What can hang from each mark:
zeto: sogo
kogot: gilup kepet rateg rezulo
dirid: kepet
zarit: dakul kogot
kepet: kogot
niru: rateg rezulo
rezulo: sogo
rateg: dakul dirid
sogo: zeto
dukob: gilup rateg

Each row was made from one small tree. The marks that hang from a mark follow it in brackets, in alphabetical order. Every link used is in the known rows. Write each row's tree.
In the rows, 128 means zero.
Known rows:
kogot(gilup rezulo): [146 131 161 106 134 146 168 116 141 145 114  99 130  98 107 136 115 106
 124 138 150 140 157 162]
zeto(sogo): [132 144 138 116 134 113 116 159 115 152 128 107 151 103 109 127 122 122
 121 128  91 113 126 165]
niru(rateg(dakul) rezulo(sogo(zeto))): [117 138  98  29 111 104 165  73 154  92 120  41 155  42 107 119 106 138
 134 145 115 147 115 148]
niru(rateg(dakul dirid) rezulo): [138 134  84  88 148 149 126  50 158 113 126  64 149  43 110 143 105 106
 125 144  86 112 137 170]
zarit(kogot(rateg rezulo)): [153 161 120  73 143 136 135 112 129 124 120  94 142 148 107 107 119 100
 118 147 103 180 137 145]
zarit(dakul kogot(kepet rateg rezulo)): [151 156  97  72 158 138 169 123 108 125 130  78 143 152 116  91 144  92
 108 162  59 177 128 132]
dirid(kepet(kogot(rateg rezulo(sogo)))): [155 152 139  27 133 131 135  71 135 114 120  92 141  73  92 125  87 111
 136 159 128 203 144 134]
rateg(dirid): [159 132 115 102 138 142 111 100 123 134 116  96 142  98 128 143 129 115
 117 137 114 113 142 149]
rateg(dakul dirid(kepet(kogot))): [143 117  58  65 169 154  78  70 112 129 116 110 140  69 105 154  75 114
 131 142 107 148 133 144]
dirid(kepet(kogot(rateg(dakul)))): [131 122  66  52 154 138  87  95 121 125 120 125 147  93  84 128  80 113
 125 151 102 196 126 143]
zarit(kogot(gilup kepet)): [153 131  98  54 138 136 168 134  91 143 113 121 130 105 119 112  99 104
 108 109 106 181 126 137]
niru(rateg(dakul)): [124 107  77  77 148 121 135 113 134 132 119 100 153  63 103 125 102 119
 128 143  80 159 121 163]
rateg(dakul dirid): [143 112  89  93 147 138 101  88 122 133 114  88 147  90 127 145 120 113
 128 144  95 113 127 154]
dukob(gilup rateg(dirid(kepet))): [120 121  41 126 149 165  47 102 144 135 115 124 157  47 114 162  85 121
 116 139 148 157 185 143]
kepet(kogot(rateg)): [146 153 113  63 133 127 112 121 114 123 121 117 137 129  98 117 106 111
 113 142  95 184 131 139]
dukob(gilup): [124 139 104 151 128 133 107 139 130 137 115 119 152 104 112 131 122 116
 123 138 125 181 158 141]
dukob(gilup rateg(dakul dirid(kepet))): [105 103  20 117 161 160  39  91 142 133 113 117 162  38 112 165  76 119
 126 144 128 156 171 147]
kogot(kepet rezulo(sogo)): [149 143 182  34 118 127 202  94 107 128 114  53 143  70 137 120 128 119
 129 141  93 170 132 137]
kepet(kogot(gilup rateg(dakul) rezulo)): [140 138 121  57 148 143 134  89 134 127 120 108 122 105  90 129  85  89
 132 152 103 169 146 161]
niru(rateg(dakul) rezulo(sogo)): [126 125 112  54 125 108 175  68 156 106 121  59 157  26 104 124 100 122
 135 141  97 164 122 154]
niru(rateg rezulo): [133 149 122  97 130 135 160  94 157 119 125  79 149  65  99 125 113 119
 113 135 109 152 139 161]
zarit(dakul kogot): [138 125  65 117 159 115 142 160 106 137 121 110 149 155 108 107 131 116
 108 141 105 165 123 127]
dukob(gilup rateg): [ 99 128  79 129 132 133  90 155 128 137 113 122 158  87 115 140 100 129
 112 131 128 185 171 140]
rezulo(sogo(zeto)): [136 134 127  39 100  96 151 124 120 114 111  74 149  98 124 117 129 146
 126 138 143 148 121 129]
kepet(kogot): [139 143 120  77 142 125 130 135 100 133 115 114 134 118 106 128  99 125
 117 129 107 178 131 138]
kogot(rezulo): [139 141 161 108 137 141 157 116 132 137 115  79 142 116 117 131 131 118
 122 144 122 146 147 157]

Which tree is each row?
[156 143 125  48 142 162 126  50 122 122 123  56 141  91 134 129 132  90
 125 164  50 123 132 160]  kogot(kepet rateg(dakul dirid) rezulo)
[154 128  67  70 147 129 157 136 109 136 127 122 135 136 106  93 124  86
 101 142  87 176 125 131]  zarit(dakul kogot(gilup kepet rateg))
[167 146 119  92 146 169  91  49 159 127 124  89 146  88 108 141 119  97
 125 166 131 124 159 159]  kogot(rateg(dirid(kepet)) rezulo)
[162 150 122  56 120 129 154  44 160 105 125  56 150  20 119 137 109 111
 127 140 110 128 141 150]  niru(rateg(dirid) rezulo(sogo))
[136 126  66  61 147 115 108 122 115 125 117 113 150 136 105 106 108 106
 120 142  83 188 112 144]  zarit(kogot(rateg(dakul)))
[148 134 104  86 162 144 196 131 107 142 121  93 127 128 114 108 121  91
 112 140  99 162 139 140]  zarit(dakul kogot(gilup kepet rezulo))
[159 126  74  50 146 144  86  71 126 125 121 122 125  87 101 140  82  84
 127 145  98 136 139 154]  kepet(kogot(gilup rateg(dakul dirid)))
[138 110 105  51 128 137 146 100 120 136 119 109 138  84 112 115 115  95
 116 139  82 160 122 154]  kogot(gilup kepet rateg(dakul))
[147 129  98  49 133 126 146  31 159 104 123  51 153  11 118 141 100 110
 137 145  94 125 129 155]  niru(rateg(dakul dirid) rezulo(sogo))
[169 146 116  57 126 152 118  80 116 126 125  85 142  96 135 123 138  99
 109 146  67 126 128 146]  kogot(kepet rateg(dirid))
[149 167 148  68 139 142 132 102 126 121 122  94 131 129  99 120 110 102
 121 153  96 177 143 148]  kepet(kogot(rateg rezulo))
[148 156 124  65 148 156 115  85 136 124 123 106 138 105  85 128  92 107
 123 157 124 189 150 146]  dirid(kepet(kogot(rateg rezulo)))
[118 128  96  92 142 133 154  84 154 117 124  72 154  55  98 127 107 119
 122 139  91 152 125 168]  niru(rateg(dakul) rezulo)
[153 127  91  47 138 149 106  68 113 125 123  78 147  86 134 125 129  98
 119 151  49 129 119 151]  kogot(kepet rateg(dakul dirid))
[156 142 168  43 129 124 185  97 122 128 113  96 121  71 106 134  82 105
 138 133 141 177 152 140]  kepet(kogot(gilup rezulo(sogo)))
[145 142  89  59 144 141  92 104 124 126 121 129 142 102  85 124  89 115
 115 146 122 195 134 137]  dirid(kepet(kogot(rateg)))
[172 131 108  85 126 147 101  85 149 133 122 119 132  91 111 134 120  86
 116 143 133 114 154 157]  kogot(gilup rateg(dirid))
[156  98  60  86 149 159  78  56 157 134 120 126 142  59  97 146  93  88
 128 153 137 124 147 160]  kogot(gilup rateg(dakul dirid(kepet)))
[144 114  68 121 159 119 153 158 119 144 119 131 136 138 100 113 116 101
 110 134 133 161 139 135]  zarit(dakul kogot(gilup))
[155 158 146  68 135 146 141 104 135 128 121 114 119 113  90 125  95  89
 122 146 124 168 157 156]  kepet(kogot(gilup rateg rezulo))
[152 139  75  50 150 139  78  73 116 117 121 103 137 105 110 135  97  98
 125 153  71 144 127 148]  kepet(kogot(rateg(dakul dirid)))
[150 105  59  63 166 159  88  70 122 135 113 130 127  53  96 159  59 101
 133 135 135 140 145 150]  rateg(dakul dirid(kepet(kogot(gilup))))
[138 123  59  84 160 163 108  32 169 117 126  76 155  17  97 151  88 110
 127 148 109 123 139 169]  niru(rateg(dakul dirid(kepet)) rezulo)
[168 139 112  74 161 176 117  62 137 135 117 113 119  62  97 160  71  95
 130 141 156 135 171 157]  rateg(dirid(kepet(kogot(gilup rezulo))))
[158 127 118  83 143 157 112  55 159 129 121  88 132  83 111 143 113  78
 135 161 115 107 155 171]  kogot(gilup rateg(dakul dirid) rezulo)
[174 146  99  60 133 149  96  81 129 127 122 128 121  98 102 137  92  85
 117 139 117 137 151 147]  kepet(kogot(gilup rateg(dirid)))
[169 147 130  35 149 149 128  49 126 119 115  79 134  48 114 153  81 111
 142 150 137 154 152 135]  rateg(dirid(kepet(kogot(rezulo(sogo)))))
[139 145 137  60 116 113 184  79 156 109 122  65 153  33 105 122 108 123
 126 136 116 167 134 147]  niru(rateg rezulo(sogo))
[159 117  92  48 133 153 116  67 124 131 122  99 134  69 125 131 114  85
 120 143  78 121 129 157]  kogot(gilup kepet rateg(dakul dirid))
[145 131  95  69 150 137 137 100 136 131 117 107 133 123  97 114  93  84
 130 144 113 173 142 157]  zarit(kogot(gilup rateg(dakul) rezulo))
[152 139 124  89 148 141 166 128 125 141 112 110 128 120 106 123  99  98
 122 126 143 168 151 151]  zarit(kogot(gilup rezulo))
[177 128  50  70 149 156  80  78 142 131 119 140 136  89  96 130  83  86
 117 134 152 151 153 144]  zarit(kogot(gilup rateg(dirid(kepet))))
